Each row was made from one path, in order. Every step used is in the known rows, and no mark comes twice. Write each row's path.
(in the rows, 128 means zero)
Known rows
kole, kiti, pugum, fodom, boda: 165 159 133 183 152 134 110 105 133 96 113 116 104 157 162 131 97 142
 177 146 103 139 157 108 141 108 98 99 135 181 136
pugum, bekira, vupid, kiti, batelod: 156 91 177 124 147 98 146 160 122 125 126 119 119 148 150 67 130 62 105
 131 147 132 122 106 110 120 140 152 133 131 127
bekira, pugum, kiti, vupid, ravud: 115 84 172 114 101 155 165 144 171 84 135 64 153 187 143 134 129 155 107
 131 154 164 167 142 153 94 139 149 138 80 82
fodom, boda: 129 126 156 146 133 159 132 123 136 94 137 115 130 167 132 154 105 171
 137 154 96 119 146 89 142 112 125 133 151 154 121
kole, kiti, vupid: 112 107 186 107 120 149 138 122 129 103 133 116 150 181 142 88 107 116
 104 121 143 169 142 122 145 111 158 171 146 110 104
vupid, bekira, kole, kiti, pugum, fodom, boda: 140 176 132 162 136 106 123 100 137 119 98 131 125 157 160 78 127 106
 177 139 92 160 162 107 114 148 86 115 123 187 132
vupid, bekira, pugum, kuzo: 129 130 140 144 103 153 165 115 142 79 142 107 90 137 149 115 109 153
 147 136 114 126 152 122 135 101 108 123 121 108 101
kuzo, boda: 138 110 152 131 125 156 120 124 144 100 135 121 115 168 126 151 122 182
 137 158 104 128 143 102 141 106 137 150 140 122 112
nimi, bekira, batelod: 127 145 159 132 128 132 136 127 141 137 92 100 112 152 134 72 116 118
 124 148 114 114 144 127 150 126 157 118 125 134 128
pugum, kiti, nimi: 154 94 169 125 137 128 127 160 109 124 102 116 110 154 137 108 116 133
 134 132 125 119 157 141 142 99 139 149 118 132 97
batelod, bekira, kole, kiti: 117 147 176 108 133 112 116 133 138 150 91 124 141 153 128 36 150 100
 139 138 131 135 156 140 129 138 152 161 119 121 133
bekira, vupid: 124 87 185 124 102 154 163 141 138 84 145 146 130 188 118 110 100 141 80
 143 130 129 139 102 137 95 140 174 131 126 120
pugum, kuzo, boda, fodom: 164 128 126 168 140 146 106 95 152 85 156 129 97 160 151 189 101 216 148
 152 77 103 152 101 139 93 113 148 147 139 129
boda, fodom: 127 134 156 153 124 153 125 123 136 76 145 128 123 184 137 148 99 176
 120 161 101 119 141 115 143 105 130 164 127 126 127
fodom, boda, kuzo, pugum, bekira, kole, kiti: 162 122 116 142 178 71 83 88 146 154 77 90 135 138 160 139 188 140 158
 171 89 128 225 91 112 142 110 84 108 167 181
boda, kuzo, pugum, bekira, vupid, kiti, kole: 152 86 163 124 153 62 121 130 143 112 110 115 115 161 139 94 155 111 123
 151 117 128 182 110 106 103 112 130 120 119 145
boda, kuzo, pugum, bekira, kole, kiti, nimi: 164 106 139 124 160 64 77 119 124 181 58 97 116 120 154 87 194 112 161
 147 111 124 212 131 121 117 118 96 85 138 166
kuzo, pugum, bekira, kole, kiti: 137 104 137 111 136 81 103 124 133 156 81 110 135 156 155 82 176 95 133
 170 128 142 190 140 129 143 132 121 86 116 175
boda, kuzo: 142 114 158 154 138 152 128 124 134 83 138 108 110 164 117 149 111 186
 117 148 105 114 160 100 138 82 136 136 139 129 118
nimi, bekira, vupid: 118 107 185 123 94 132 161 144 145 102 114 135 128 174 119 78 107 123 94
 134 126 118 141 112 135 112 152 160 115 117 123
boda, kuzo, pugum, kiti, batelod, bekira: 181 123 133 148 177 90 70 110 112 110 76 69 95 132 147 110 161 146 156
 179 111 105 184 132 122 114 135 122 102 120 129
batelod, bekira, pugum, kiti: 137 135 151 131 127 128 134 134 147 100 90 86 109 144 143 91 141 138 152
 158 126 121 182 151 133 120 140 126 100 95 111
vupid, kiti: 123 117 186 133 135 150 153 151 132 94 149 123 121 177 130 109 108 124
 133 136 138 139 119 127 128 105 124 163 151 114 95
batelod, bekira, pugum, kuzo: 137 145 148 152 111 147 136 118 150 95 120 95 90 123 142 100 119 162 161
 140 114 97 163 140 146 87 121 110 122 97 123
fodom, boda, kuzo: 146 130 147 166 156 150 120 108 141 88 136 101 119 156 127 180 113 201
 141 153 81 108 170 70 133 96 118 115 156 167 124
bekira, vupid, kiti, pugum, kuzo, boda: 178 103 180 150 134 130 139 114 162 94 131 141 87 141 138 133 112 140
 143 110 113 129 136 107 114 76 82 149 151 145 104
pugum, bekira, vupid, ravud: 124 81 176 117 102 137 165 170 156 114 136 99 148 186 119 114 122 140 72
 141 153 125 135 93 152 89 148 161 133 96 127
kuzo, pugum, bekira: 135 104 136 133 119 119 111 130 123 110 105 95 117 163 143 129 145 144
 128 185 117 116 168 123 146 110 131 118 96 94 154
kole, kiti, vupid, ravud: 102 99 194 100 114 163 148 143 150 108 147 86 167 197 132 103 110 134
 100 114 168 172 123 118 162 96 156 181 161 89 86
batelod, bekira, nimi: 112 156 183 124 123 139 134 128 135 122 98 102 127 124 129 58 136 137
 142 138 115 119 149 141 144 112 141 147 118 111 118

Which path is each row?
159 103 139 147 131 154 121 114 144 98 150 121 95 151 137 166 106 196
 141 142 96 109 148 105 146 85 126 137 153 130 116 -> pugum, kuzo, boda
173 106 123 165 175 115 97 94 134 86 109 87 115 165 149 199 143 197 149
 183 85 116 212 92 120 113 104 107 123 157 131 -> fodom, boda, kuzo, pugum, kiti
137 147 172 125 120 98 114 132 151 153 49 113 117 129 133 41 145 82 153
 118 121 136 161 164 135 131 128 127 88 142 137 -> nimi, bekira, kole, kiti, pugum
135 108 196 107 119 109 139 151 131 151 80 136 121 144 135 34 120 80 131
 103 144 131 142 128 131 118 147 157 104 133 114 -> kole, kiti, nimi, bekira, vupid
150 121 131 167 154 138 100 86 138 82 124 92 117 160 136 196 138 208 156
 180 80 112 187 80 132 101 96 104 134 151 140 -> fodom, boda, kuzo, pugum
140 133 138 152 134 148 105 104 153 87 142 127 118 178 141 175 118 202
 145 167 84 123 147 99 133 115 124 161 132 131 124 -> kuzo, boda, fodom
114 97 202 113 88 135 159 178 154 137 106 107 137 164 110 73 119 128 115
 108 147 115 118 122 156 87 138 164 125 105 96 -> kiti, nimi, bekira, vupid, ravud
139 149 132 158 121 112 129 136 140 133 89 105 92 132 171 54 122 106 199
 129 128 134 170 160 138 118 125 84 92 128 128 -> kole, kiti, nimi, bekira, pugum, fodom
132 110 180 106 132 115 121 148 125 166 93 138 130 145 136 58 142 96 144
 116 132 140 153 148 135 119 134 152 118 149 123 -> bekira, kole, kiti, nimi
156 142 119 200 155 145 123 106 133 67 161 112 114 176 145 183 96 210
 150 165 74 112 177 71 130 95 114 98 164 174 137 -> pugum, fodom, boda, kuzo
151 119 115 189 132 135 110 104 127 60 149 110 101 189 145 166 117 202
 142 192 98 117 184 111 134 83 110 108 124 125 149 -> boda, kuzo, pugum, fodom
137 138 127 180 130 154 136 121 129 74 161 126 124 188 148 157 88 182
 148 168 90 119 153 90 140 110 117 116 158 162 134 -> pugum, fodom, boda
124 100 202 103 113 122 149 171 152 158 92 106 136 157 125 49 122 98 127
 97 168 138 121 126 149 102 145 168 119 113 99 -> kole, kiti, nimi, bekira, vupid, ravud
124 146 189 101 132 103 103 147 125 180 69 126 133 129 129 16 158 86 165
 117 132 126 152 151 132 128 140 154 113 129 123 -> batelod, bekira, kole, kiti, nimi
162 127 158 128 156 111 104 146 108 121 90 89 108 139 142 71 130 110 139
 153 128 111 143 139 134 126 161 152 119 120 111 -> pugum, kiti, batelod, bekira
139 130 112 181 129 140 116 103 125 69 148 116 122 191 159 171 112 189
 162 197 88 122 169 100 140 113 96 105 136 149 151 -> kuzo, pugum, fodom, boda
127 138 168 119 126 113 106 141 124 143 93 114 128 134 126 44 150 103
 139 146 114 110 136 143 132 130 149 150 124 131 136 -> kiti, batelod, bekira, kole
86 125 187 108 90 158 160 125 121 81 145 115 152 188 129 83 106 128 101
 130 123 160 125 101 138 115 145 182 144 93 81 -> kiti, vupid, bekira
131 92 214 118 123 133 163 163 127 118 133 150 122 164 127 75 114 97 122
 109 144 136 119 120 118 92 113 178 143 132 90 -> bekira, vupid, kiti, nimi
142 112 178 117 140 136 119 148 115 141 104 124 111 145 140 80 117 112
 151 120 139 135 137 133 146 101 137 151 122 134 107 -> kole, kiti, nimi
184 144 132 160 152 103 80 80 168 131 96 136 97 128 160 140 137 159 171
 127 80 129 175 133 125 111 89 133 118 173 148 -> bekira, kole, kiti, pugum, kuzo, boda, fodom
105 136 152 128 98 157 162 124 143 82 126 105 110 157 137 97 125 139 143
 151 122 145 146 121 130 121 117 133 109 102 97 -> vupid, bekira, pugum
155 155 133 194 124 150 119 112 135 74 125 115 105 161 148 153 94 171
 167 157 82 117 155 104 146 92 91 98 140 172 135 -> kiti, pugum, fodom, boda
169 144 138 143 155 118 108 111 135 131 97 84 79 92 170 61 131 104 184
 128 136 116 151 151 139 110 132 106 118 123 128 -> kole, kiti, batelod, bekira, pugum, kuzo
142 134 191 145 130 147 137 144 136 94 113 114 100 150 128 106 112 115
 152 126 130 136 120 140 131 90 98 146 132 123 96 -> vupid, kiti, pugum
153 132 173 137 135 143 115 127 134 113 90 113 102 143 136 97 113 117
 143 131 136 142 141 136 148 97 123 138 112 135 119 -> kole, kiti, pugum
185 163 123 204 173 124 97 89 139 89 112 102 94 146 156 155 105 170 180
 144 85 131 182 89 128 94 93 82 139 194 139 -> kole, kiti, pugum, fodom, boda, kuzo
129 128 123 173 102 157 151 128 146 64 155 116 102 176 154 128 102 167
 146 166 114 134 167 136 143 97 117 103 122 120 132 -> bekira, pugum, fodom
173 155 153 135 143 100 80 96 159 159 66 114 97 104 141 74 156 131 185
 120 99 118 168 140 129 110 110 127 120 143 136 -> batelod, bekira, kole, kiti, pugum, kuzo, boda
127 111 168 111 131 124 132 134 139 136 114 136 137 169 134 78 133 109
 118 136 134 150 156 137 132 130 143 157 124 141 134 -> bekira, kole, kiti
114 106 202 104 118 91 162 162 154 116 115 141 127 171 124 34 110 76 122
 112 131 135 126 136 119 125 137 171 135 121 106 -> nimi, bekira, vupid, kiti, kole
